Known rows, with every step that occurs
P/L: [ 14.0  15.0  -9.5  -3.5  -1.1  -5.5  -5.2   5.3 -12.5  13.8  -9.7  14.9
   3.6  11.6  -7.2   3.7 -21.7 -10.9  17.4  -5.7  -4.5   4.8 -14.6   8.2]
N/K/H/X: [  5.9 -24.6  16.4  -6.2  10.9 -26.0 -41.8  -2.0 -13.5 -13.2   5.9  19.5
 -15.9   9.3  -2.7 -26.9 -12.2 -25.2 -11.9 -11.5  -8.6   0.1  -2.2 -19.1]
X/H/K: [ -7.6  -8.6 -13.9 -10.6  -7.7   9.2 -14.2  -1.0  -7.9 -13.3  -9.9  19.5
 -11.8  29.8   1.9 -38.5  -7.9 -24.4  28.6   3.6  -6.8  -4.1  -2.0 -24.4]
V/X/H: [  6.1   6.9   9.8 -12.0   1.9  -4.9 -21.9  -5.5  -5.9 -21.8  11.5 -14.1
 -10.4  11.3 -16.6 -17.1 -12.2 -24.8  16.4  -3.0  -7.0  -4.3  -4.2 -11.1]
L/J: [  5.0  12.1   2.1  -2.3  10.2   8.4   2.2  13.4  -6.1 -31.9  20.2  11.6
  -9.1  11.9  -9.7 -10.0 -12.6 -17.3   6.6   1.5   1.8   6.9   2.8  26.7]
P/L/J/V/F/E: [  0.6  23.5   7.8  -7.9   1.6 -29.3   4.7  -2.8  -5.3 -13.9  17.3  14.8
   9.0 -21.7  -3.9   0.4 -21.5 -43.5   3.6   5.8   8.2  -0.6  -4.6  58.2]
X/H/K/V/F/N: [-18.3   0.0   3.4  -9.5 -14.8 -35.8  -4.5 -17.8   0.4 -17.6  23.5  31.7
   8.2   2.8  -4.7  -2.0 -10.2 -15.7  25.3  -5.8   5.2  -9.5  -4.7  53.1]
H/K/V/X/N: [ 24.5   9.1   9.8 -10.9   6.3 -14.4 -29.3 -12.7  -4.1 -27.4  17.6  20.7
  -2.6   1.0  -8.9 -45.5  -5.1 -32.7  27.8  -6.9   0.3  -8.7   8.1  37.8]
L/J/V/X/H/K: [  3.4  -5.8  -4.0 -14.7  -3.3   5.0 -25.0   1.9  -8.2 -15.0   0.5  21.6
  -9.8  17.7  -7.3 -44.5 -11.9 -40.5  18.4   4.1  -5.0  -0.1   4.1 -16.8]
C/L/J/V: [  1.5   7.0  -2.1  -8.4  16.9  -6.8 -10.3  18.2  -8.9 -12.3   4.7  17.3
   5.8  -3.0 -18.5  17.2 -33.4 -31.6   0.9  12.5   4.0   8.1   0.6  10.3]
X/H/K/V/F: [-21.9   6.6  13.1 -16.7 -15.0 -28.4 -10.3  -6.4  -7.6 -12.1   3.4  10.4
   2.0 -12.0  -3.6 -16.3  -6.5  -0.5  25.0  -0.8  -1.3  -7.6 -19.7  -8.9]
H/K/V/J/L: [ -3.0   0.2   0.5  -6.6  16.8  -7.3  -8.2  -1.1 -24.4   3.9 -14.2  20.4
  -6.0  17.8  -9.4 -21.6 -14.1  -8.4  21.1   5.8   1.0   1.1  -3.1 -23.7]
H/X/N/K/V/F: [-16.6   9.8  28.9 -15.8  -8.2 -36.5 -20.7  -9.0  -8.8 -17.2   9.5  16.9
   2.3 -12.8   0.2 -20.1  -1.8 -12.0  22.5  -2.4   0.7  -4.9 -19.5  14.3]
P/L/J/V/X/H/K: [  7.2  -4.2  -6.6 -14.6  -7.0   3.0 -25.3   2.6 -10.6  -4.9  -3.6  27.4
  -7.4  19.7  -7.5 -46.3 -16.3 -41.4  20.2   1.4  -4.5   1.7   1.8 -15.8]
C/V/J/L: [ -4.3   4.2  -4.6  -2.9  18.4  -5.7  -1.5  -0.5 -23.2  -8.3 -13.3  12.6
  -0.5  13.3 -14.6 -18.2 -16.6  -3.3  19.6   5.8  -2.3   3.6  -8.2 -16.4]
X/H/K/V/J: [ -8.8  -9.8  -5.7 -11.3  -4.1  -9.9 -11.7  -0.1 -22.0 -24.8  -5.6   9.2
  -7.6  16.1 -12.1 -40.2   6.2 -25.7  28.6   3.3   1.9 -10.9  -8.7  10.9]
V/F/N/K/H: [-12.2 -20.0  -2.7  -8.0  -6.3 -35.1 -20.0 -10.9  -5.6  -9.3  14.1  25.0
  -1.7  33.0   7.7 -19.0  -9.5  -9.4  -4.2 -13.9  -5.2  -8.7   0.0  22.3]
V/J/L: [ -1.3   6.7   1.0  -0.9  21.1  -0.1  -3.1   0.4 -22.9  -2.8  -6.2   9.1
  -6.8  21.1 -10.2  -7.4 -10.5  -6.6  11.9   2.1  -1.1   3.4  -5.5 -13.3]
K/H: [  1.3 -17.0 -11.1  -5.2   6.6 -23.6 -16.1  -1.5  -7.1 -10.9   6.6   1.4
  -8.6  16.7  -5.4 -10.2 -17.1   5.1  -9.5 -13.6  -8.3  -9.1   1.0  -8.8]
J/L/P: [ 16.1  12.4   7.8   4.6  22.4  -5.7   0.3  -0.8  -8.7 -16.0 -42.0  -8.9
  -9.5  18.0  -5.6 -10.7 -11.4  -9.5   6.4   8.5  -2.0  12.5  20.3 -28.4]
X/N: [  9.8  10.3  -4.0  -3.2   8.1  -4.6  -9.6  -7.6  -3.3 -31.7  11.0  14.4
  -5.8  15.6  -3.1 -28.2  -4.1 -20.2  28.0  -5.2   1.2  -8.3   2.4  47.8]
H/K: [  2.2  -1.7 -11.8  -6.2  -1.4  10.9 -12.4   2.2  -7.6 -10.1  -7.5  25.2
  -5.5  18.4   4.6 -23.5  -4.3 -20.3  18.9   2.6  -8.0   0.1  -1.8 -10.7]
C/L: [  1.9  10.2  -1.0   3.3  13.0   5.7  -7.3   8.1  -9.7 -16.7  11.3  12.0
   9.9  13.8  -8.8  38.1 -23.6  -9.4   9.5  -0.8  -4.3   6.9 -10.0 -10.0]
K/H/X/N: [ 13.9 -13.1   5.8  -3.4  12.6 -24.4 -32.4 -10.6  -7.7 -32.9  17.3  24.2
 -14.0   8.5  -7.1 -45.6  -7.8 -26.2   8.2 -16.8  -0.4  -9.2   6.0  29.1]

Rows
[ 20.0  11.2  26.1 -14.3   4.7 -22.0 -32.1  -9.3  -5.3 -10.1  17.3  11.4
   4.3  -5.4 -10.9  -8.6 -11.4 -33.7  14.2  -0.1  -3.9  -0.8   1.3  21.5]  F/N/K/V/X
[ 10.4  11.2  15.2 -10.2   2.3  -1.5 -27.8  -8.3  -6.7 -21.6   6.8  22.0
  -3.8  32.4   8.8 -40.5   3.0 -42.4  25.8   0.4  -4.3  -0.9   0.4  34.9]  V/X/N/K
[  4.0  -4.6  -3.8 -12.0  -5.6   7.4 -24.3  -3.9  -7.7 -14.7  -0.3  16.3
 -10.2  21.7  -2.8 -40.8  -6.4 -31.6  22.5  -0.3  -8.9  -2.4   0.2 -22.6]  V/X/H/K
[  3.2   0.0  14.9  -8.4   4.1  -5.2 -30.1  -6.0  -9.5 -22.5  -0.1  30.9
  -9.4  31.9  10.8 -44.4   1.1 -43.6  25.8   1.5  -2.5   0.0  -2.3  26.7]  H/X/N/K
[  7.4   9.2  -6.5 -11.6   9.8 -12.5  -9.2  17.1 -10.1   2.9  -5.9  19.0
   2.5  -3.9 -17.5   0.3 -32.5 -32.4   5.0  10.2   3.9   7.3  -1.5  18.9]  P/L/J/V
[ -8.6  -4.1   2.6  -9.1  -2.2 -18.2 -10.6  -3.3 -19.9 -23.5   1.6  15.8
  -0.8  20.2  -7.6 -24.7   7.8 -31.3  25.9   4.0   4.5  -8.6  -8.2  44.9]  F/N/K/V/J
[ -0.7   7.7   4.6  -8.5   0.5   0.2 -17.7  -5.3  -6.8 -20.4  -3.2  25.7
  -5.3  40.3  13.6 -38.3   1.5 -35.0  32.2   4.4  -2.3  -2.0  -1.9  34.9]  X/N/K
[  1.3  -0.8  16.5 -16.6   3.4 -24.4 -27.7  -5.7  -9.7 -10.9  -9.2  25.6
  -5.4   8.8   0.3 -35.5 -13.7 -27.4  35.7   8.1   2.5  -5.5  -2.3  11.8]  H/X/N/K/V
[  9.2   9.6  13.7 -13.2   4.6  -7.4 -31.4  -6.1  -7.0 -16.4   2.1  23.4
  -1.8  26.7   5.9 -38.0  -1.6 -48.3  24.2   4.8  -2.9  -0.7   0.9  34.5]  J/V/X/N/K
[ 24.7  13.6  13.5  -9.7   9.9 -17.8 -26.0 -12.6  -3.7 -29.4  20.5  11.9
  -1.7  -3.3 -12.4 -34.9  -7.2 -29.1  25.5  -7.8   1.1  -8.9   6.2  43.4]  K/V/X/N
[  5.6 -17.5   0.1 -12.5   5.1 -27.2 -33.5  -4.3  -8.4 -15.1  11.5  24.1
  -8.8  30.7   0.7 -46.9 -13.6 -27.7  -3.9 -10.2  -3.5  -6.5  10.2  17.6]  L/J/V/X/N/K/H
[ -1.4   4.1   9.4 -17.0   0.7 -21.0 -19.2  -5.3  -7.8  -9.1 -10.9  21.8
  -2.3  15.2   2.2 -31.2 -13.2 -21.3  39.8  10.0   2.6  -7.4  -1.9  17.0]  X/N/K/V
[ 11.6   5.9  10.6   0.8  17.9 -13.2  -6.5  -5.8 -16.0 -24.4 -43.2   2.5
 -10.2  29.3  -3.8 -43.3   0.4 -24.7  19.2   9.2   3.8   6.7  21.2  -6.1]  X/N/K/V/J/L/P
[ -1.7 -23.8  20.3  -6.2   4.1 -37.7 -39.6  -8.4 -10.8 -16.0  18.4  27.9
 -10.3   5.5  -1.9 -22.5  -9.5 -24.9 -12.7 -16.3  -5.7  -1.4  -4.1   2.8]  V/F/N/K/H/X
[  5.0 -26.8  14.7  -4.9   9.1 -31.2 -40.4  -6.4 -11.2 -14.5  12.9  28.0
 -12.7  11.5  -2.8 -23.5 -12.8 -29.3 -11.4 -13.6  -5.9  -0.8   1.1   2.0]  F/N/K/H/X
[ 10.0   9.9  15.1 -12.8   4.9  -4.3 -28.8  -2.6  -7.0 -21.9   8.3  28.0
  -3.5  28.7   4.4 -44.7  -2.5 -51.4  21.8   4.7  -0.3   2.0   4.6  42.1]  L/J/V/X/N/K
[  5.1   4.6  12.9 -16.8   0.9 -15.5 -24.8  -6.8  -6.6 -17.2   7.2 -11.5
  -9.1   3.9 -19.3 -19.9 -18.0 -22.3  23.1   0.3  -4.2  -7.0  -3.6 -16.3]  K/V/X/H
[  8.6   3.5   9.9   2.0  15.9 -16.6  -3.2  -6.7 -14.5 -20.5 -39.2   5.6
  -6.2  28.3  -4.7 -27.5  -2.3 -24.7  14.3   9.2   4.2   8.2  21.7   0.3]  F/N/K/V/J/L/P
[ -5.8   0.6   8.4 -15.0  -1.8 -26.4 -14.3  -6.7  -5.6  -2.9  -5.3  26.6
   3.1  12.7   0.8  -8.4 -17.2 -22.1  33.2  10.4   3.2  -5.2  -1.2  25.7]  F/N/K/V
[-21.6  14.8  23.0 -16.0 -10.9 -31.0 -10.4  -4.9  -8.1 -10.0   4.1   7.9
   6.3 -10.0   1.4  -3.5  -3.8  -1.5  21.4   1.9  -1.4  -3.9 -22.8   5.1]  N/K/V/F
[-16.1   5.6  11.0 -10.5  -7.5 -18.9 -10.7  -4.8  -4.0 -13.9  13.6  37.4
   6.5  26.1   8.4  -9.0  -4.9 -38.0  17.0   5.3   2.6   2.3  -4.2  55.8]  L/J/V/F/N/K
[  1.9   3.1  15.5 -18.5  -1.7 -14.3 -27.7  -7.1  -7.3 -15.1   3.5  -6.0
  -9.4  13.8 -13.3 -27.1 -15.5 -28.6  26.6   3.0  -4.7  -5.7  -3.8 -15.9]  N/K/V/X/H
[  5.2   4.9   9.5 -16.1   5.3  -9.7 -23.9   0.8  -6.3 -20.1  10.8  -8.0
  -9.2   4.8 -22.0 -19.9 -20.5 -35.9  11.9   3.1  -2.7  -1.8   0.4  -6.1]  L/J/V/X/H
[ -2.8  -6.7  10.4 -10.0   2.7 -18.9 -22.3  -2.8 -23.1 -29.7  -0.4  16.1
  -7.3  15.0  -8.4 -45.0  10.5 -36.7  25.9   1.4   4.0  -8.2  -8.8  34.0]  H/X/N/K/V/J
